Known rows, with every step that occurs
veri-ritog-suzed-vubu-sazu: [  0.6   0.6  -0.4  -4.1 -11.8  -2.7   4.7  14.9  19.4  -0.6  -1.4  -3.2
 -13.8  14.2 -17.6   7.7 -32.7 -27.1 -14.6   2.5]
tapab-ritog-veri-zodet-kunom: [ -4.5  14.2  -3.3   5.0   4.9  -7.9  18.8 -42.7  -3.2   6.5   4.2  -5.2
   5.1  -8.2  14.4   8.5  13.1  47.3  18.7  -8.7]
ritog-veri-zodet: [ 10.0   1.5  -1.0  -3.6   9.0  -7.7   0.9 -35.9 -12.0   1.9   1.9 -33.2
   3.1  -7.7  10.7   8.6  -1.2 -19.1 -13.4 -12.6]
kunom-zodet-veri-ritog-tapab: [23.0 -0.5  7.6  4.3  8.2  3.3 -7.2 11.1 23.3  4.6  6.5 -8.1 -8.1 -5.0
  4.2 -2.5 15.0  0.9  7.1 -2.0]
veri-zodet: [ 10.3  -4.6   4.2  -2.8  -5.2  -4.6   8.7 -25.2 -14.8   6.1  14.8 -17.3
  11.1 -20.2   2.8  17.9  -0.3   4.8  -0.5  -1.7]
kunom-zodet-veri: [ 17.6  -5.8  -0.6  12.6   4.1   6.7  14.5   7.3  15.0   0.6   6.8  24.4
   4.3 -27.3   5.7   2.2  37.5  -2.6  30.4  17.7]
suzed-ritog: [-12.8 -11.1  -0.1  -0.6  -9.6   7.8  25.2  22.0  15.1   2.2   0.6   5.3
  12.3  -1.5 -10.6   5.6 -13.0  -9.5  -2.7  18.9]
zodet-veri-ritog-suzed-vubu: [  3.5   1.5   4.2   0.4  12.4  -0.2  18.1  -5.2  15.4   0.9  -2.8  -5.9
 -14.0  15.5  -2.6 -11.9 -46.1 -27.9   2.7 -14.7]
tapab-zodet-veri-ritog-suzed-vubu-sazu: [ -3.2   8.4  -7.5   8.3  -9.8  -6.1  -9.3  -2.5  20.3 -10.3  -5.8   1.6
 -17.9  12.2 -11.1  -2.4 -17.8   3.6  -7.2  -1.0]
veri-ritog-tapab: [ 12.6  -5.5  11.6 -10.2   3.8   3.1 -14.2  24.5   9.6   8.0   8.8 -20.6
  -3.0   0.3  -3.6   9.3  -6.1 -17.7  -7.0  -2.7]
tapab-zodet-kunom: [-14.1   2.8 -12.1   6.6  -1.5  -1.2   3.9  -6.1 -28.7  -1.9   8.6  12.9
  16.4 -15.0   5.6  -8.1  24.0  51.8  33.3   6.7]
kunom-zodet-veri-ritog-suzed: [ 17.8   0.7  12.8  14.5  13.0   2.9  12.2   1.6 -12.2   7.7   7.2   4.8
  -4.8 -11.3   0.2   0.5  -1.0 -10.8  12.4  -7.2]
vubu-suzed-ritog-veri-zodet-kunom: [ -7.1  16.4  -8.9   7.5   0.3  -6.9  22.3 -38.7 -25.7   5.9  -7.4  -6.8
   5.5   6.5  11.3 -26.1   5.2  54.5  12.0  -1.8]
tapab-ritog-veri: [ -9.1   0.8   7.3 -11.4   7.8   4.5  -8.4   2.3  11.5  -3.1  -3.2   6.1
  -2.9  -5.4   4.5  31.1   0.3 -26.8  -3.8  -1.2]
vubu-suzed-ritog-veri: [-12.5   2.6  -2.2  -7.1   2.3   5.2   0.2   8.8 -15.2  -3.3 -19.8   0.8
  -0.7  16.2  -0.5 -19.0 -12.2 -20.1 -14.0   8.8]
ritog-tapab-zodet: [ -0.7  -8.0 -12.0  -6.0   0.6   2.5 -33.0   5.2 -31.7 -10.3  -4.3 -10.3
   2.1  -0.9   3.0   2.8  28.1  14.7  -1.7  -7.7]
sazu-vubu: [  2.5 -20.2   7.9 -13.4  -1.7  -3.2 -14.8  31.8  16.0   3.5  26.6  24.7
  20.9 -10.4   0.5   2.2  14.4 -57.0 -15.6  -3.2]
kunom-zodet-veri-ritog: [ 15.2   3.1  18.0  14.1   3.2   2.1  10.8  -2.2  28.5   3.1  26.8  13.6
   1.9 -27.8   2.3  -2.6  -4.8   9.7  23.5   9.0]
veri-zodet-kunom: [  1.4   4.7  -4.4   6.1  -1.7  -6.6  26.5 -26.7 -15.4  11.8  12.8  -5.2
  15.7 -16.9   7.4   2.1  13.6  44.1  25.8   3.3]

Rows
[ -5.2  13.4  -7.6   5.5   0.9 -12.0  12.7 -37.9 -14.0   5.2   0.5   3.6
   9.4  10.8  14.7 -35.3  11.2  40.9   0.5 -11.8]  sazu-vubu-suzed-ritog-veri-zodet-kunom
[ -0.7  -5.0  -9.6  -7.0 -12.1  -0.6   5.1  21.8  10.7  -1.2 -11.2   0.7
 -11.1  15.0 -17.2  11.2 -14.4 -36.6 -13.3   6.4]  ritog-suzed-vubu-sazu
[-15.4  -3.0   4.0  -4.8 -18.0  10.0  11.7  21.4 -22.2   1.1  -8.0  23.8
   8.0   5.1 -11.8 -13.1 -14.4  20.1   1.2  23.9]  vubu-suzed-ritog
[ -4.7  -5.4  -7.7 -10.6 -18.9  -0.4   3.1  23.1  33.0  -3.9  -0.5   5.1
  -5.9   6.1 -16.9  12.3 -17.0 -28.5  -8.8  18.0]  suzed-vubu-sazu
[ -3.3  -5.9  10.8  -5.0   1.6   8.0   3.9  14.6 -26.3   6.2  -3.6  18.9
  -2.0  -7.3  -6.3  41.9   5.2  -8.9   6.1  -5.1]  tapab-ritog-suzed
[ -6.3   7.0 -11.2  11.7  -3.2   2.9 -26.9   0.4 -13.3 -12.3 -19.1  13.6
  -5.6   4.2   4.5 -17.9  32.4  49.4  12.1   9.3]  vubu-suzed-ritog-tapab-zodet-veri
[-11.5  -0.5  -0.7  -8.9   2.8   0.4  -9.2  10.0  -4.7  -4.1 -11.5  10.4
   3.2  20.6   3.0 -28.3  -5.6 -33.6 -26.2  -1.6]  sazu-vubu-suzed-ritog-veri
[  1.3   5.5  -0.5  -2.0  -0.3 -10.1  -2.9 -38.8 -12.3  -1.7  -1.4 -11.6
   3.4  12.2  10.9 -22.0  -4.5   0.0 -29.6 -18.7]  sazu-vubu-suzed-ritog-veri-zodet
[ -4.0   1.6 -14.3  14.1   2.4   1.5 -18.2   0.9  10.4 -11.6 -13.5   1.4
  -3.1   0.0   5.0  -6.9  32.9  31.5   9.3   6.0]  suzed-ritog-tapab-zodet-veri
[ -6.5  -0.4  -4.0  -7.3 -16.1   0.7   3.8  14.8  19.2  -3.4  -9.7  13.5
 -15.6  14.1 -16.7  26.4 -14.7 -14.2 -10.3   3.9]  tapab-ritog-suzed-vubu-sazu
[ 14.1   0.7  10.2   0.6   7.4   1.3 -16.6  20.3  25.7   6.3   4.5 -15.2
  -7.2  -2.4   0.2   6.3   4.3  -8.1   2.0   2.0]  zodet-veri-ritog-tapab
[  0.1  -8.1  -2.1 -12.6  -8.0   4.5 -15.9  31.4  -6.1   2.2 -12.9  10.6
  -0.1  25.9  -3.6 -19.7  15.0  -3.3 -21.8  -0.7]  sazu-vubu-suzed-ritog-tapab
[  1.9   3.3  -4.6   1.9   4.7  -6.9  14.6 -40.3   0.9  -0.2  -4.5 -32.7
   2.2   3.4   7.8  -1.3 -10.0  -4.3 -19.7 -11.4]  suzed-ritog-veri-zodet
[-10.6  -4.3  -5.7  -3.9   9.1   3.6  10.9   8.9  13.9  -2.4 -13.2 -14.8
   2.7  10.9   0.2  -4.3 -11.4 -42.8 -16.9   5.1]  suzed-ritog-veri
[ -1.6   8.3  14.2  14.6   0.7  -2.4 -15.4  -7.9  15.6  -5.6  23.3   5.3
   3.4 -24.2   1.8  -0.8 -12.5  28.5  16.3   5.3]  tapab-zodet-veri-ritog
[ -6.1  -4.6   1.3 -12.0   4.3   5.5  18.9  -2.0   1.4  -1.5  -9.7  10.9
 -13.1  17.0  -4.5  13.8 -32.9 -19.7   1.4 -16.6]  tapab-ritog-suzed-vubu
[  2.4   0.2 -10.8   9.4   5.8   0.8 -29.2   3.2  -0.5  -9.6  -8.3   1.1
  -2.5  -9.0   7.4   1.4  40.5  20.0  15.0   5.0]  ritog-tapab-zodet-veri
[  7.8  -4.3  16.7   0.1   8.6   2.7   5.5  14.8 -26.7  11.1   9.5  -8.0
   1.0  -6.2  -7.7  12.3 -23.3 -29.6  -1.4  -8.1]  veri-ritog-suzed
[  0.3  -1.2  -0.8  -2.0   0.6  -0.4 -33.6  -1.5 -20.5  -8.9   7.6 -14.8
  -0.5  -2.6   2.4  -3.0   6.2  26.9  -3.2 -13.3]  veri-ritog-tapab-zodet
